In the rows, zero is written as 128.
Known rows, with every step that occurs:
fato > sefaz > sevo: [ 99 161 121 108  86  93 142 118 120  44 140 108 143 163 144 165 141 132
 142 136]
fato > feku > kuboza > sefaz > sevo: [129 135  87 104 117 142 128 125 118  68 141 170  59 146 144 156 132 129
 120 132]
lezi > sutig > sefaz > feku: [122 148 114 126 132 128 143 120 157 160 135 106 133 124  98 135 138 120
 109 159]
nozif > lezi > sutig: [136 130 120 134 115 109 141 141 145 118 104  75 137  87 113 119 103 123
 130 152]
fato > feku > kuboza > zomi > nozif: [139 119  95 137 125 163 122 107 122 122 142 189 114 138 143 132 133 134
 127 107]
feku > kuboza: [138  97  96 102 127 104 133  89 106  96 141 112 129 128 137 118 133 129
 112 144]
lezi > sutig > sefaz > kuboza > zomi: [133 137 107 118 129 136 134 157 141 173 135 127 132 128 102 137 136 113
 110 140]
kuboza > zomi: [122 117 134 118 143 154 107 111 105 122 123 148 118 148 118 113 127 129
 119  93]
kuboza > zomi > nozif: [125 108 159 143 143 152  97 101 115 138 128 152 126 138 141 106 128 145
 134  80]
kuboza > zomi > nozif > lezi > sevo: [139 112 156 162 132 153 101 109 130 143 115 152 135 115 146  96 116 142
 139  91]
zomi > nozif > lezi: [123 110 164 152 119  99 122 119 130 115 119  81 142 102 155 115 113 147
 155 121]
sefaz > feku > kuboza > zomi: [127 127 153 116 140 129 122  96 105 114 140 142 128 147 139 132 138 124
 127 126]
nozif > lezi > sevo: [133 129 120 143 100 108 140 140 141 101 105  88 137  99 127 115 108 120
 132 162]
sutig > sefaz: [107 132 104 103 132 116 147 107 124 139 125 103 128 134  99 126 137 124
 113 142]
feku > kuboza > sefaz > sevo: [137 113 110  83 132 106 115  99 104  52 138 131  57 133 155 132 129 136
 110 138]
lezi > sutig > sefaz: [126 136  93 122 129 127 142 119 157 158 131 102 132 117  94 125 134 123
 103 156]
fato > kuboza: [109 130 119 110 110 102 140 252 115  95 132  98 110 157 120 155 134 122
 131 132]
zomi > nozif > lezi > sevo: [131 113 156 168 108 105 122 122 146 120 121  92 145 100 159 110 115 144
 150 135]
sutig > lezi: [113 128  93 108 126 117 130 110 140  98 117  66 120 247  94 124 145 106
 116 137]
lezi > sutig > sefaz > sevo: [117 148  95 115 112 123 142 124 155 163 136 105 133 124 117 136 137 128
 109 159]
kuboza > feku: [ 95 122 137 102 152 157 109 118 110  93 122 134 112 148 103 128 122 129
 116 124]
sefaz > feku > kuboza > zomi > nozif > lezi: [135 125 167 135 139 125 120  96 112 123 133 139 137 127 152 124 129 131
 139 121]

Rows:
[116 138 120 107 138 116 148  92 121 146 135 120 134 134 114 132 142 122
 117 150] => sutig > sefaz > feku > kuboza
[139 117 150 158 143 156 106 103 136 169 111 152 138 105 132  96 115 143
 135  87] => kuboza > zomi > nozif > lezi > sutig > sefaz
[104 125 153  84 131 126 117 207  81  99 139 128 117 169 124 169 134 107
 134 128] => sefaz > kuboza > feku
[150 127  85 149 126 168 130 107 142 153 130 191 122 111 133 124 124 132
 126 114] => fato > feku > kuboza > zomi > nozif > lezi > sutig > sefaz
[133 137 134 141 135 132 137  89 139 169 126 146 144 113 130 114 133 128
 126 138] => sutig > sefaz > feku > kuboza > zomi > nozif > lezi > sevo
[121 128 147 110 131 106 134 103 107  99 145 112 130 146 140 143 140 123
 128 149] => sefaz > feku > kuboza
[130 133 132 125 124 129 133 164 119 173 124 143 139 129 126 132 132 116
 132 124] => sutig > sefaz > kuboza > zomi > nozif > lezi > sevo
[130 121 161 154 127 121 120 144 143 153 119 108 146  96 143 122 113 140
 149 125] => zomi > nozif > lezi > sutig > sefaz > kuboza > feku
[130 123 165 129 142 128 117  92 109 122 143 144 133 142 151 128 138 132
 133 120] => sefaz > feku > kuboza > zomi > nozif
[141 127 161 141 138 130 120  98 125 135 134 141 139 120 148 123 128 131
 135 126] => sefaz > feku > kuboza > zomi > nozif > lezi > sutig
[143 137 115 136 123 113 148 122 150 147 106  94 145  79 113 116 109 121
 127 157] => nozif > lezi > sutig > sefaz > feku > kuboza
[162  98 111 141 143 140 116  74 130 160 126 160 143  95 144  89 122 141
 119 110] => feku > kuboza > zomi > nozif > lezi > sutig > sefaz
[133 118 149 161 122 109 128 116 152 150 118  88 148  87 143 111 114 146
 146 130] => zomi > nozif > lezi > sutig > sefaz
[140 119 155 163 125 109 129 106 151 153 123 100 152  86 152 112 117 145
 147 134] => zomi > nozif > lezi > sutig > sefaz > feku > kuboza
[100 133 129 108 130 136 124 249 115  97 125 132 104 158 110 150 127 124
 127 122] => fato > kuboza > feku
[139 134 120 143 140 142 130  99 159 181 137 137 140 113 116 118 136 129
 113 139] => lezi > sutig > sefaz > feku > kuboza > zomi > nozif
[133 131 134 149 124 138 123 237 139 159 118 147 123 125 126 127 123 133
 138  98] => fato > kuboza > zomi > nozif > lezi > sutig > sefaz
[148 136 120 140 130 129 140 117 149 158 103 116 144  79 113 109 108 122
 126 142] => nozif > lezi > sutig > sefaz > feku > kuboza > zomi
[115 146 133 105 102  89 143 172 102  43 143 109 144 168 123 178 141 108
 144 132] => fato > sefaz > kuboza
[137 123  82 124 125 164 127 111 118 114 139 187 109 143 132 136 133 126
 119 114] => fato > feku > kuboza > zomi
[133 140 104 125 133 127 144 108 156 163 138 114 136 117 104 129 138 120
 106 161] => lezi > sutig > sefaz > feku > kuboza
[109 148 139 105 116 114 131 169 102  44 137 133 140 169 116 175 136 109
 141 125] => fato > sefaz > kuboza > feku
[135 126  86 110 129 145 126 121 119  63 138 167  58 141 128 149 129 125
 116 130] => fato > feku > kuboza > sefaz
[130 139 149 152 126 139 124 239 139 160 121 149 124 129 129 134 125 131
 143 100] => fato > kuboza > zomi > nozif > lezi > sutig > sefaz > feku
[124 130 138 114 131 125 133 162 108 170 123 135 138 130 122 135 131 119
 136 114] => sutig > sefaz > kuboza > zomi > nozif > lezi
[137 126 165 161 144 157 107 105 136 170 115 154 139 109 135 102 118 141
 139  90] => kuboza > zomi > nozif > lezi > sutig > sefaz > feku
[123 133 136 125 145 131 135  83 125 165 135 143 138 130 125 121 141 131
 123 128] => sutig > sefaz > feku > kuboza > zomi > nozif
